Each row was made from one small tree. The marks that hang from a mark follow it in brackets, in alphabetical order. Every link used is in the known rows. Write each row's tree.
Known rows
kipinuf(malo(beriz)): [-0.669  0.302  0.333 -2.285 -0.789  0.066 -1.081 -2.530  1.034 -2.449
  0.836 -0.856 -1.411  2.832 -0.096  1.458 -0.119  1.628 -2.672 -0.972
 -1.422  0.527 -1.594  2.400 -0.453]
malo(beriz(feme) kipinuf): [-2.872  0.208 -0.302  0.109  0.304 -0.168  2.913 -1.377 -0.318 -3.950
  2.327  1.733 -0.517  4.069 -0.471  0.451 -1.131  1.044 -1.153 -1.924
 -0.792  1.444  0.227  3.147 -2.072]
nirupe(kefoz(beriz(malo))): [ 0.073 -0.854  1.966 -1.031 -1.765 -1.668  0.074  0.094  1.323 -2.381
  0.272 -0.580 -1.421  1.262  1.505 -0.564  0.415  1.052 -1.568 -1.286
  2.083 -3.826  2.961  0.384  1.036]
nirupe(kefoz(beriz feme(malo(kipinuf)))): [-2.824  1.026  0.421  0.695 -0.388 -1.357 -0.118 -0.569  1.764 -3.278
  1.168 -1.529 -3.358  1.700  0.066 -0.422 -0.716 -0.641 -0.034 -2.189
  2.560 -1.626  0.319 -1.783  0.449]
nirupe(kefoz(beriz(feme malo))): [-0.219  0.381  2.335 -0.667 -1.733 -1.318  0.695  0.184  0.886 -2.722
  1.230  0.285 -0.976  1.829  0.584 -0.312  0.259  1.433 -0.971 -1.479
  0.773 -4.333  3.632  0.771  0.918]
beriz(feme malo): [ 0.292  1.183  1.627 -0.858 -0.836 -0.455  1.755  0.928 -0.353 -1.193
  0.871  0.859  0.213  2.237  0.037  0.274 -0.091  0.917 -2.346 -1.532
 -1.761 -1.442  2.931  1.198  0.297]
feme(kefoz(nirupe) malo(kipinuf)): [-2.273  0.531 -2.426  0.182 -0.423 -0.073  1.829 -0.157  1.377 -3.621
 -0.197 -2.262 -1.852  3.183  1.469 -1.928 -1.350 -2.959 -0.034 -1.494
 -0.163  1.615  2.028 -0.461 -0.354]
feme(kipinuf): [-1.040 -0.295 -0.823 -0.945  0.806  0.068  2.972  0.516 -0.244 -0.253
  0.165  0.032 -0.099  0.505  1.225 -0.228  1.250  0.135 -3.745 -0.595
  0.157  0.377  0.427  0.738  1.529]
nirupe(kefoz(feme(malo(beriz(kipinuf))))): [ 0.887  0.673 -0.303  1.240 -2.359 -0.607 -0.559 -0.698  1.361 -3.192
 -1.635 -0.383 -1.734  1.378 -2.187  1.977 -0.067  0.270 -1.851 -2.307
  1.001 -2.504  0.722 -0.194 -0.011]
kipinuf(malo(beriz(feme))): [-0.896  1.382  0.695 -1.937 -0.432  0.550 -0.481 -2.396  0.659 -2.931
  1.941  0.022 -1.044  3.380 -1.026  1.715 -0.228  1.949 -2.115 -1.227
 -2.703 -0.219 -1.057  2.956 -0.630]
beriz(feme(kefoz(nirupe)) kipinuf malo): [ 0.595 -0.558 -0.885  0.056 -2.557 -0.459  3.340  0.318  0.551 -3.367
 -1.590  0.114  0.514  3.892 -0.577 -0.763  0.138 -1.806 -1.868 -1.238
 -0.824 -3.187  5.130  1.757  0.531]
kefoz(beriz feme): [-1.206  0.284  1.683 -0.069 -0.158 -1.807  0.036 -0.707  0.055 -1.407
  0.929 -0.652 -1.935  1.739 -0.912 -0.207 -0.395  0.962 -0.431 -0.538
  1.172 -2.006 -0.524 -0.300  1.508]
beriz(kipinuf): [ 1.144 -1.925 -0.709 -1.091 -0.466 -0.805  2.683  0.317  0.565 -1.252
 -1.469  1.984  0.235  1.785 -0.319  0.611  0.967 -0.377 -3.195 -0.910
  1.561 -0.501  0.562  0.808  0.075]
nirupe(kefoz(beriz feme)): [-0.972 -0.537  1.597  0.865 -1.569 -1.915 -0.470 -0.538  0.651 -2.342
  0.959 -0.567 -2.564  0.806 -0.481 -0.356 -0.102  1.671  0.208 -0.266
  2.373 -4.108  0.527 -0.982  1.512]
malo(beriz): [-0.128 -0.200  0.316 -0.645 -0.520 -0.607  0.594 -1.080 -0.231 -2.304
  0.532  0.415 -0.446  2.249 -0.044  0.466 -0.709  1.710 -1.514 -0.884
 -0.459  0.634 -0.067  2.175 -0.665]
kefoz(beriz(malo) feme nirupe): [-1.495  0.896  2.083 -0.237 -1.782 -2.253 -0.602 -2.179  0.326 -1.521
 -0.798 -1.946 -1.638  2.035 -0.490 -0.966 -1.102 -0.387 -2.153 -1.504
  0.236 -3.724  2.101 -0.487  1.222]
kipinuf(beriz(feme(kefoz)) malo): [-0.097  0.962 -0.249 -1.208 -1.893  0.307  0.523 -0.888  1.767 -3.816
  3.506 -2.203 -1.406  2.949 -0.189 -0.239  0.160  1.666  0.516 -0.550
 -1.744 -1.359  0.990  0.353  2.143]
beriz(feme(kefoz malo) kipinuf): [ 1.708  1.077 -1.475 -0.116 -0.512  0.788  3.021  2.294  1.259 -2.890
 -0.715 -0.172 -0.036  3.102 -0.997  0.213  0.467 -1.628 -0.155 -1.540
 -0.898 -0.631  2.400  0.702  0.861]
kefoz(beriz(malo) feme(kipinuf) nirupe): [-3.109  1.107  0.975 -0.399 -1.044 -1.561  1.191 -1.950  0.196 -0.910
 -0.785 -2.650 -1.137  1.266  0.132 -1.047  0.197 -1.062 -4.232 -1.657
  0.199 -3.574  2.305 -0.050  2.628]
malo(beriz(feme(kefoz)) kipinuf): [-2.657 -0.089 -1.267  1.119 -0.381  0.286  3.711  0.116 -0.109 -5.582
  2.837  0.265 -0.796  5.593  0.038 -0.449 -1.226  0.750  1.227 -1.371
 -1.020  1.228  1.823  3.701 -1.348]
feme(kefoz(beriz) malo): [ 0.219  1.378 -0.019 -1.219  0.240 -0.280  0.544  1.237  1.773 -2.793
  0.302 -2.950 -1.800  2.483  0.886 -1.454 -0.319 -0.736  1.237 -1.056
  0.410 -0.130  1.113  0.044  2.063]
feme(beriz): [ 1.637  0.545  0.286 -1.097 -0.391 -0.381  1.284 -0.090  0.140 -1.614
  1.986 -0.216 -1.558  2.507  1.114  1.037  0.830  1.644  0.646  0.086
  0.462 -1.477  1.134  0.669  0.574]

Which tree is each row?
[-1.960  0.525 -0.850 -2.480  0.166  1.032  0.784 -2.456  0.983 -1.845
  0.795 -1.474 -1.008  2.185  0.524  1.339  1.154  0.940 -4.749 -1.238
 -1.351  0.567 -1.477  2.878  1.074]	feme(kipinuf(malo(beriz)))
[ 2.521  1.160 -2.472 -0.490 -1.660  0.278  1.780 -0.152  1.921 -3.436
 -0.997 -2.474 -1.699  3.547  0.398  0.353  0.776 -2.135  1.161 -0.792
  0.485 -2.334  3.221 -0.122  1.151]	feme(beriz(kipinuf) kefoz(nirupe) malo)
[-0.118 -0.162  1.181 -1.239 -1.186 -1.094  1.584  1.280  1.073 -2.954
  0.390 -2.052 -1.046  3.630  1.433 -1.384 -0.043  0.232  0.112 -0.858
  0.720 -1.986  3.323  1.647  1.784]	feme(kefoz(beriz(malo)))
[ 0.476  0.366  0.450  0.282 -1.399 -1.371 -0.328 -0.328  2.210 -2.261
 -1.589 -0.879 -2.282  0.922 -1.472  0.685  0.651 -0.836 -1.319 -1.959
  2.850 -3.906  0.601 -1.832  1.578]	nirupe(kefoz(beriz(kipinuf) feme(malo)))
[ 2.734  0.036  0.201 -1.581 -1.548 -0.525  2.584  0.283  0.998 -1.812
 -0.336  0.227 -0.498  3.518  0.401  2.200  1.809  0.457 -1.969 -1.303
  1.207 -3.123  3.394  1.586  0.693]	feme(beriz(kipinuf malo))
[-0.219  2.853  0.733  0.464 -0.694 -0.465 -1.274 -1.011  0.202 -1.902
  0.030 -1.738 -1.655  1.928 -1.637  1.303 -1.370  0.936 -1.007 -1.982
 -1.494  0.386 -0.504 -0.046  0.101]	kefoz(feme(malo(beriz)))
[-0.343  1.103 -0.595 -1.084 -0.592 -0.732  0.078 -0.596  1.836 -2.917
 -0.666 -3.531 -2.001  2.146  0.895 -2.349 -1.063 -1.934  0.751 -0.966
  0.060 -1.047  1.706 -0.588  1.536]	feme(kefoz(beriz nirupe) malo)
[-0.364 -0.596 -1.940 -1.193 -1.739  0.575  1.835 -1.457  1.691 -3.670
 -0.775 -0.535 -0.945  4.021 -0.919 -0.051  0.630 -1.801 -1.876 -0.475
 -1.150 -2.377  1.534  1.712  0.700]	beriz(feme(kefoz(nirupe)) kipinuf(malo))
[-1.296  1.116 -0.707 -1.051 -0.069 -0.855  1.329 -1.098  1.732 -2.438
  1.992 -1.200 -1.532  1.135  0.754 -0.547 -0.716 -0.472 -1.371 -2.961
  0.819  2.066  0.104 -1.985  0.133]	feme(malo(kipinuf(beriz)))
[-0.354 -1.088  0.354 -2.222 -1.192 -0.362  0.560 -1.681  2.689 -3.335
  0.175  0.873 -1.493  2.376 -0.799  1.016  1.714  0.216 -2.344 -1.169
  1.683 -4.473  0.073  1.242  0.964]	nirupe(kefoz(beriz(feme kipinuf(malo))))
[-4.331  0.276  1.060  0.164 -1.174 -2.332  0.932 -2.590  0.459 -2.746
  0.118 -1.483 -2.115  3.395  0.126 -1.188 -1.390 -1.437 -2.260 -2.189
  1.296 -2.247  2.077  0.052  0.057]	kefoz(beriz(malo(kipinuf)) feme nirupe)
[ 0.342  1.633  0.549  1.150 -1.685 -0.587 -1.381  0.712  0.850 -1.494
 -0.031 -1.445 -2.339 -0.078 -0.556  0.512 -0.246  0.506 -0.551 -1.143
  0.252 -2.109  0.796 -2.569  1.059]	nirupe(kefoz(feme(malo)))
[-1.119  0.687  0.626  1.487 -2.442 -0.781  1.349 -0.080  0.498 -3.554
  2.682 -0.998 -3.142  3.819  0.987  1.433  0.541  1.505  0.430 -1.246
  1.850 -4.120  3.871 -0.085  0.043]	nirupe(kefoz(feme(beriz(malo(kipinuf)))))
[-2.490  0.425  0.565 -0.443 -0.120 -0.437  3.292  0.542 -0.113 -2.388
  1.645  1.364 -0.237  3.739  0.589  0.055 -0.293 -0.155 -2.502 -2.398
 -0.801  0.019  2.793  1.564 -1.049]	beriz(feme malo(kipinuf))
[ 0.149 -0.218 -0.499 -2.428 -0.303  0.383  1.552 -1.004  1.408 -1.788
 -0.196  1.431 -0.271  2.790 -1.407  1.743  1.432 -0.296 -3.784 -1.198
 -0.774 -1.242 -0.458  1.641  0.326]	beriz(feme kipinuf(malo))
[-3.689  0.391  0.956 -0.940 -0.406 -1.487  2.373 -2.214  0.749 -3.209
  1.031  0.057 -0.895  3.814  0.601 -1.441 -1.044 -1.401 -2.262 -2.452
  0.159 -1.740  2.806  1.330 -0.771]	kefoz(beriz(feme malo(kipinuf)) nirupe)
[-1.492 -0.282 -0.386  1.676 -1.215 -0.440  1.498  0.563 -0.176 -1.084
  0.389 -0.481 -1.519 -0.142  0.155  0.241  1.224  0.995 -2.511 -0.358
  1.295 -2.847  1.200 -0.901  2.103]	nirupe(kefoz(feme(kipinuf)))
[-0.858  1.751 -2.497 -0.023 -0.657  0.352  2.003 -0.552  1.666 -4.359
  1.560 -3.022 -2.798  4.463  1.840 -0.614 -0.551 -1.999  2.325 -0.950
  0.134 -0.097  2.787 -0.151  0.042]	feme(beriz kefoz(nirupe) malo(kipinuf))
[ 0.963  0.954 -1.957  0.012 -1.295  0.345  2.412  0.345  1.202 -3.086
 -1.792 -0.700 -0.142  2.841 -1.137 -0.729 -0.197 -2.829 -0.724 -1.495
 -1.202 -1.559  2.820 -0.060  0.547]	beriz(feme(kefoz(nirupe) malo) kipinuf)
[-0.822 -0.111  1.561 -1.857 -1.216 -1.879  0.151 -1.989  0.781 -1.595
 -1.014 -1.245 -0.926  1.835  0.973 -1.392 -0.721 -0.678 -2.698 -1.440
  0.680 -2.713  2.502  0.510  0.745]	kefoz(beriz(malo) nirupe)
[ 0.472  0.954  0.712  0.109 -1.468  0.095  2.566  2.308 -0.110 -2.826
  1.261 -0.612 -0.151  3.895  0.462 -0.676 -0.121  0.575 -0.121 -0.797
 -1.878 -1.741  4.447  1.830  1.050]	beriz(feme(kefoz) malo)
[ 0.514  3.124 -0.651  0.908 -1.031  0.654  0.396  0.477  0.963 -1.369
  1.512 -2.920 -2.767  0.545  0.484  1.602  1.731  0.751 -0.179 -0.925
  0.584 -3.476  1.814 -1.953  2.720]	nirupe(kefoz(feme(beriz kipinuf malo)))
[ 0.733  3.573  0.110  0.289 -1.296 -0.572 -1.246 -1.652  0.591 -1.336
  0.440 -2.899 -2.838  1.831 -0.564  0.994 -0.631 -0.218  0.767 -0.834
 -1.113 -2.588  1.224 -2.143  1.139]	kefoz(feme(beriz malo) nirupe)
[ 1.342  0.843 -0.335 -0.255 -2.572 -0.307  1.281 -0.074  0.538 -3.434
  0.922 -2.927 -1.667  4.209  1.859 -0.400  0.019  0.088  1.353  0.075
 -0.602 -3.585  5.325  1.076  1.097]	feme(beriz(malo) kefoz(nirupe))
[ 2.686 -0.903 -1.810 -0.291 -1.364  0.123  3.504  1.397  0.963 -3.562
  0.625 -0.328 -1.061  4.404  0.498  1.034  1.679  0.214  1.548  0.223
  1.615 -2.452  2.868  1.727  1.417]	feme(beriz(kipinuf) kefoz)
[-1.109 -0.015 -0.284  1.652 -2.370 -1.082  0.991 -0.775  0.448 -1.983
  1.885 -1.438 -1.604 -1.252 -0.011 -0.283  1.069  1.871 -1.961 -0.947
  1.749 -3.226  1.235 -2.177  2.853]	nirupe(kefoz(feme(kipinuf(beriz))))
[-2.577  1.203  0.374 -2.989  1.350  0.635  1.599 -1.616  1.425 -1.379
  1.801 -1.087 -1.121  1.934  0.333  0.186  1.712  0.185 -3.647 -1.156
 -0.858 -1.417 -1.317  1.794  2.337]	kefoz(beriz(feme(kipinuf(malo))))
[-1.865  2.696 -0.985  0.406 -0.277 -0.074  0.481 -1.122  0.198 -0.049
 -1.191 -2.667 -1.509 -0.155 -0.503 -0.419 -0.161 -2.068 -3.728 -1.700
 -1.226 -0.631  0.482 -2.008  1.840]	kefoz(feme(kipinuf malo) nirupe)
